What can hang from each mark:
satob: nubegil
zefeb: kuvude
letuf: bozep kuvude
bozep: letuf nena tuta
kuvude: dilan zefeb
nubegil: dilan satob
nena: bozep
tuta: bozep
dilan: kuvude nubegil zefeb

Each row was made from one small tree. The marks that hang from a mark follow it in brackets, in alphabetical order. Every link used is in the known rows. Write each row's tree.
Known rows:
letuf(bozep): [ -6.4  -0.4   0.6   2.2   5.8   9.8  -3.9   4.5  -5.0   7.5  -6.5  15.7
   2.1 -18.4   2.0   6.7  13.9   4.2   9.3   3.8   1.9   1.1  -7.2]
nena(bozep(letuf(kuvude(zefeb)) tuta)): [  2.2 -14.1   1.0  -5.3 -16.0 -39.0  10.1   2.8 -14.8  -4.4   3.9   3.4
  -3.8  -3.5  -4.9  14.1  14.3   8.3  -7.3  -1.2   6.3 -52.9 -23.4]
bozep(letuf): [  2.6  -8.9   0.9  -1.1   1.9 -11.6   8.0   4.9  -7.1   0.6   2.5 -10.4
  -2.4   6.6   0.3  -3.2   5.0   1.8  -3.6  -1.0   3.0 -18.2 -20.1]
nena(bozep(letuf(kuvude(dilan zefeb)) tuta)): [ -0.7 -10.8  -5.2  -7.2 -20.4 -47.0  11.1   4.4 -15.0  -7.2  -1.8   1.2
  -6.2   0.6  -9.9   9.7  12.0   9.1  -5.0  -5.7   2.1 -60.1 -18.7]
letuf(bozep(nena)): [ -8.5  -3.3   2.2   4.3   2.5   5.9  -8.5   5.4   1.0   8.7  -7.6   4.2
  -0.6 -29.7   9.1   3.9  19.7   8.8  14.3  11.5  15.0  -2.5 -17.9]
dilan(kuvude nubegil): [  7.2  -2.3  -6.0  -3.8  -0.9 -18.2 -13.6   3.0 -14.5   6.6 -24.1  -6.0
  11.9  21.7   3.7  14.1  10.9  10.6  29.1  -9.0   0.8 -21.2   7.1]
tuta(bozep(letuf(kuvude(dilan zefeb)) nena)): [ -9.4  -3.0   1.1  -3.6 -18.2 -27.5  13.4  11.9  -0.2   8.9  -9.4 -11.8
  -6.6 -23.8   5.8 -11.3  19.6   1.1   4.2   3.7  17.4 -28.0 -17.0]
bozep(letuf(kuvude(dilan zefeb)) nena tuta): [ -5.2 -19.1 -12.5  -8.1 -24.0 -58.9   5.4  10.4 -10.0  14.3  -2.8  -3.2
 -13.4  -0.1   3.5  -9.1  16.9   3.3  -2.1  10.2  14.1 -51.7 -34.4]
bozep(letuf(kuvude(zefeb)) nena tuta): [ -0.8 -23.0  -5.5  -5.4 -20.3 -47.4   2.4   8.9 -10.0  16.2   6.0  -0.9
  -9.9  -3.2  10.5  -3.5  19.4   1.7  -5.7  15.6  19.4 -44.3 -39.7]
nena(bozep(letuf tuta)): [  3.7 -12.7   6.5   0.1  -2.2 -23.1  10.1   2.4  -8.4 -10.1   3.0  -5.7
  -3.3   2.2  -0.9  12.0   8.6  11.6  -1.5  -3.0   7.7 -53.8 -26.1]
dilan(nubegil zefeb): [  8.2 -10.8  -6.3  -4.4 -26.4  -2.0  -5.2  10.8  -8.4  10.4   0.1   0.2
  12.4   3.4   9.7  14.6   8.2   7.6   8.1 -12.1  -0.2 -27.0  -2.8]
letuf(bozep kuvude): [ -7.1   2.1  -2.8  -5.9  -4.4   0.8  -7.4   2.2  -6.9  12.3   2.7  27.8
   5.3 -27.2   2.6   2.4  21.2   2.4   3.9   7.8  10.5  17.4  -4.6]
nena(bozep(letuf(kuvude) tuta)): [  4.1 -11.2   4.2  -5.2 -10.1 -28.8   8.3   0.9 -10.3  -6.8   9.6   2.3
  -1.9  -5.2  -0.5   8.0  13.5  10.2  -4.9  -0.9  13.4 -42.0 -23.9]
zefeb(kuvude): [ -1.9   1.2   1.3 -10.6   4.5  -8.0  -0.1  -4.3   2.5   1.8  -2.9   5.3
   3.6   4.4  -2.6   7.9  10.9   0.7   1.2  -3.8  -9.6  15.0  10.7]
nena(bozep): [  2.3   1.3   6.3   1.3  -2.0  -4.0   4.1  -3.6  -1.0 -15.7   1.9  -6.1
   1.0  -8.1  -6.3  13.7   3.7  11.2   1.1  -6.1   2.9 -20.8  -3.3]
nubegil(dilan): [ -8.7  -0.6   2.5  -2.2   5.9   5.8  -0.2   3.3   2.6  -5.8  -9.7   5.0
   0.5 -13.7   5.6  -0.4  -8.0   7.1   6.1  -2.0  -6.8 -15.1  -7.2]
nubegil(dilan satob): [-11.1   1.4   4.7   2.5  -3.0  -0.4  19.0   8.7   6.9  -5.4  -7.6   3.3
   4.4 -23.3  -2.8 -14.4 -24.2  10.0   9.4  -1.1 -18.5 -33.0  -0.9]
letuf(kuvude): [ -0.7   1.5  -2.7  -7.9 -10.3 -10.5  -3.3  -2.0  -1.4   4.8   9.9  12.9
   2.7  -8.7   1.4  -5.1   6.5  -1.9  -5.6   3.6   8.7  14.0   2.4]
nena(bozep(letuf)): [  3.7  -5.7   7.2   0.2  -1.8 -13.0  10.6   0.5  -7.2 -15.1   3.1 -13.6
  -0.9  -4.1  -6.4  12.1   8.2  12.6  -1.2  -6.7   5.3 -35.3 -18.7]
satob(nubegil(dilan(kuvude zefeb))): [ -5.8   2.5   4.5  -5.0  -6.7  13.7 -24.1  10.4   0.8  15.3 -14.2  10.2
   7.4  -6.2  23.6  20.6  -7.1  12.8  17.6  -7.2 -23.2 -34.7   2.7]
dilan(kuvude zefeb): [  9.6  -2.5   1.5  -7.7 -13.4  -2.2 -11.6   3.1  -5.6   7.3  -6.9  -9.0
   6.6  11.3  10.7  28.2  -2.2  11.3  13.0  -6.8  -9.8 -32.0  -3.7]
bozep(letuf(kuvude) nena tuta): [ -0.1 -19.7  -0.1  -4.6 -11.4 -34.5  -0.3   6.0  -4.2  13.7  10.8  -2.6
  -7.4  -9.2  16.3 -10.2  19.1   4.4  -3.0  16.8  29.6 -32.9 -41.2]
bozep(nena tuta): [ -1.8 -13.0   1.0   3.2  -5.0 -14.7  -3.9   3.2   4.0   9.1  -0.8  -3.3
  -7.3  -7.1  16.1  -3.2   7.5   4.4   4.7  14.9  17.8 -24.0 -21.0]
satob(nubegil(dilan(kuvude))): [ -8.8   6.5   3.6  -2.3   7.1   9.4 -22.6   7.2   1.3  11.3 -19.6  10.8
   5.8  -5.9  18.3  11.4  -5.4  10.9  19.5  -4.1 -19.1 -23.5   7.4]
bozep(letuf(kuvude(dilan)) nena tuta): [ -3.6 -16.4  -6.8  -7.8 -14.9 -47.0   1.7   7.8  -5.1  10.9   3.8  -5.2
 -11.5  -3.5  10.4 -14.6  16.3   5.5  -0.4  11.9  23.3 -41.7 -35.7]

Which tree is each row?
[  0.7  -9.0  -6.1  -8.9 -15.5 -32.6   7.5   5.4 -13.9   8.5   7.0   3.0
  -2.6   2.1  -5.4  -0.9  12.0  -1.8 -10.1   1.2   1.4 -18.1 -16.9] : bozep(letuf(kuvude(zefeb)))
[ -1.5   2.6 -10.9 -14.2 -28.4 -20.3  -2.2   3.0  -2.5   4.4   5.4   8.2
   0.6  -5.1  -0.4  -2.0   3.2   2.4  -3.8  -6.5  -1.2  -8.8   4.6] : letuf(kuvude(dilan(zefeb)))
[  5.0  -1.1  -3.9  -0.1  -6.5 -23.7   1.9   7.5 -10.8   8.2 -22.5  -8.3
  15.1  13.9  -3.5   3.3  -2.4  12.5  32.7  -8.8  -7.5 -35.9  11.3] : dilan(kuvude nubegil(satob))
[  0.1  -3.4  -2.9  -5.0 -18.8 -35.0  16.5   6.0 -10.6 -11.2   0.4  -7.5
   4.7  -8.7 -13.6  -3.5   8.5  15.5   5.9 -12.1   4.2 -48.7  -9.3] : nena(bozep(letuf(kuvude(dilan(nubegil(satob))))))
[ -4.5   2.1 -11.4 -14.2  -6.8 -27.5  -0.5   1.5  -4.0   0.9 -18.3   3.8
   4.4  12.1  -9.6   1.4  14.6   3.5  13.3 -15.7 -13.7  -4.1  20.2] : zefeb(kuvude(dilan(nubegil)))
[-10.7 -11.5  -7.7  -4.2 -18.2 -28.9  -8.6   8.0  -9.9  22.4  -5.3  27.4
  -3.4 -31.4   8.0   6.9  26.3   3.4   4.7  18.0  14.5 -17.2 -18.9] : letuf(bozep(nena tuta) kuvude(zefeb))
[ -8.5 -10.7   1.7   4.9   1.7  -1.9  -7.1   7.3  -1.6  13.4  -6.3  12.1
  -3.2 -26.4  14.0   5.3  19.4   7.2  13.0  15.6  16.8 -20.2 -24.4] : letuf(bozep(nena tuta))
[  3.2 -12.2  -0.3  -9.3 -22.2 -36.0   8.7   5.1  -9.9  -6.4   8.0   0.0
  -3.0  -2.8  -0.5  12.8  10.5  13.1  -4.0  -6.8   5.0 -60.3 -23.6] : nena(bozep(letuf(kuvude(dilan(zefeb))) tuta))
[ -1.8  -3.7  -8.3 -11.0 -10.2 -31.6   7.4   4.4  -9.3   1.6   5.2  -2.6
  -3.9   3.7  -5.2 -11.4   9.2   1.7  -3.6  -3.5   4.4 -15.6 -13.4] : bozep(letuf(kuvude(dilan)))
[ -9.6   1.5   4.2  -7.7  -8.0  17.0 -18.0   9.8   5.8  16.1  -7.0  17.1
   7.2 -14.7  21.2  15.7  -2.8   9.2   6.9  -7.3 -24.1 -20.9   7.0] : satob(nubegil(dilan(zefeb(kuvude))))
[ -8.6  -3.0   6.1  -7.5 -15.8   0.7  17.0  10.6   8.9   0.3  -2.3   6.0
   9.9 -24.0   2.2   3.2 -18.8  14.3   6.9  -7.2 -28.3 -40.4   2.3] : nubegil(dilan(zefeb(kuvude)) satob)
[ -1.1  -1.8 -14.5  -5.1 -32.6 -23.2  11.0  14.6  -4.0   4.5  -9.6  -5.4
   7.0   2.9  -6.7  -5.0  -6.9   9.5  14.1 -18.0 -16.4 -50.9   9.7] : kuvude(dilan(nubegil(satob) zefeb))
[ -5.1  -5.5  12.2   4.5  -1.8  -2.6  12.2   9.8   5.0   7.5  -5.2 -20.5
  -3.7 -25.6  15.0  -8.7  16.6   4.0   8.3   6.8  23.8 -22.0 -23.5] : tuta(bozep(letuf nena))
[ -4.8  -4.8   5.0 -12.2  -7.4   6.0  -2.2   4.4   4.0  -0.6  -4.0   7.3
   5.6 -15.6  10.4  17.7  -3.7  11.1   3.0  -8.5 -16.7 -20.9  -5.0] : nubegil(dilan(zefeb(kuvude)))
[  0.6  -9.0  -0.8  -7.1 -12.5 -39.0   9.9   2.0 -10.6  -9.4   4.0  -1.2
  -4.6  -2.6  -4.4   5.2  11.7  10.9  -2.6  -4.6   8.9 -53.6 -20.4] : nena(bozep(letuf(kuvude(dilan)) tuta))
[-10.2   4.3  -0.3  -3.1   1.7  -0.7 -20.5   9.6  -4.5  14.7 -24.1  12.4
   3.6  -2.2  13.4  15.3  -4.9   9.2  17.9  -4.1 -26.0 -32.8   8.4] : satob(nubegil(dilan(kuvude(zefeb))))
[ -8.2   1.6   3.8  -2.5  -9.0  19.5 -17.0  12.5   4.4  14.9  -4.9  14.3
   5.9 -16.8  22.2  11.6  -6.6   9.4   6.4  -5.4 -20.1 -26.5   2.3] : satob(nubegil(dilan(zefeb)))
[  0.9 -21.3   2.2   2.0  -3.3 -25.6   2.8   7.7  -2.6   9.2   3.0 -12.1
  -9.7  -0.8  14.8  -5.1  12.8   6.1   1.7  13.8  20.7 -45.2 -42.0] : bozep(letuf nena tuta)
[ -8.5  -8.7  -0.9  -3.4  -7.8 -11.6 -11.4   4.6  -2.5  18.4   2.5  25.3
  -0.7 -33.9  16.1  -0.3  26.3   6.4   7.9  19.5  25.7  -3.7 -21.9] : letuf(bozep(nena tuta) kuvude)
[-13.3  -3.3 -19.3  -8.1 -27.8 -38.4  -7.3  11.6 -13.6  16.2 -19.2  16.6
   0.4 -24.5  -4.6  -0.5  29.9   8.7  16.5   2.2   8.7 -19.2  -5.0] : letuf(bozep(nena) kuvude(dilan(nubegil) zefeb))
[ -9.2  -0.6   5.0  -2.9 -12.6 -18.8  11.7   9.4   4.2   7.3  -5.3 -14.2
  -4.9 -27.1  11.0 -15.8  18.5   2.7   6.7   4.6  24.2 -18.2 -17.2] : tuta(bozep(letuf(kuvude(dilan)) nena))
[ -6.9  -5.4  -3.4  -5.6  -5.4  -9.8  -6.3   4.0  -9.1  17.1   2.1  35.8
   2.0 -24.0   9.2   3.1  21.5   0.9   4.1  11.5  12.0  -0.7 -10.5] : letuf(bozep(tuta) kuvude)
[ 12.5  -8.8  -4.9  -7.8 -19.2 -12.2 -14.8   8.6 -14.2  12.2 -14.3  -7.1
  15.2  17.4  11.7  30.2   9.1  14.9  24.8 -14.3  -4.5 -40.8  -1.5] : dilan(kuvude nubegil zefeb)
[-13.4  -4.6 -10.0  -7.1 -14.5 -27.1  -7.8   6.8  -3.9  15.0  -7.3  21.9
  -5.5 -30.9   8.3  -7.0  23.7   7.1  11.8  11.6  17.5 -16.2 -17.0] : letuf(bozep(nena tuta) kuvude(dilan))
[ -5.9  -3.6  11.1  -0.8  -8.2  -7.7   9.7   8.7   3.5   8.8  -0.2 -12.4
  -1.7 -31.1  15.4 -11.2  20.8   2.2   4.4   9.0  29.0 -11.2 -21.1] : tuta(bozep(letuf(kuvude) nena))
[  5.2  -5.1 -12.0  -4.6 -10.7 -34.6 -10.5   6.6 -22.0  10.3 -31.8  -3.8
   8.9  26.0  -4.6  20.5  11.0   8.1  25.8 -11.3 -10.4 -36.2   8.9] : dilan(kuvude(zefeb) nubegil)
[-14.4  -0.5 -15.6  -8.2 -23.0 -33.0  -6.0   8.7  -8.9  13.9 -12.7  17.2
  -5.4 -31.4  -4.8  -0.9  23.4   6.4   8.7   7.5   5.9 -12.8  -7.0] : letuf(bozep(nena) kuvude(dilan zefeb))
[ -3.9  -1.8   6.1  -3.4 -11.8  -2.9   9.3  11.3   2.9   1.8 -12.6  -4.2
   9.6 -15.3   5.9   9.5 -25.9  19.6  20.8  -6.5 -26.4 -60.0  -3.4] : nubegil(dilan(kuvude zefeb) satob)
[ -6.5  -3.7   5.4  -0.7 -17.6   5.0  17.6  13.0   8.1   0.2  -0.9   3.8
   6.9 -25.5   4.2  -2.5 -25.6  13.9   6.2  -4.7 -22.6 -50.3  -5.5] : nubegil(dilan(zefeb) satob)
[  3.1  -4.0 -10.6  -1.3 -17.5 -39.0   5.5  11.3 -17.9  12.1 -28.9  -5.4
  12.1  14.9 -11.5   9.5  -1.8  10.1  29.2  -9.6 -19.1 -51.1  13.8] : dilan(kuvude(zefeb) nubegil(satob))
[ -7.5   2.7   4.0  -5.5  -9.7 -14.8  15.9   8.7  -2.0   5.2  -5.8  -4.0
  -2.1 -15.3   4.0 -12.4  13.5  -1.8   2.7  -2.7  11.5 -15.3  -6.2] : tuta(bozep(letuf(kuvude(dilan))))
[-10.0  -8.7  -9.5  -9.4 -26.2 -23.1  -9.0  10.1  -3.0  19.0   0.6  21.7
  -2.8 -31.8  14.7   2.6  22.4   9.7   9.2   9.3  14.7 -25.7 -20.6] : letuf(bozep(nena tuta) kuvude(dilan(zefeb)))
[ -7.2  -5.6   6.7  -1.4 -16.1 -19.1  11.2  10.7  -0.5  13.1  -4.1 -10.8
  -3.5 -26.6  11.1  -7.4  21.6   0.3   2.3   8.3  21.7 -19.9 -18.8] : tuta(bozep(letuf(kuvude(zefeb)) nena))
[  4.8  -8.4  -3.7  -9.4 -30.6 -12.2   9.9  12.5  -3.0  13.4   0.9   3.8
  18.7  -4.5   1.3   9.7   4.1  11.1  12.5 -14.2 -17.6 -30.0  12.0] : dilan(nubegil(satob) zefeb(kuvude))
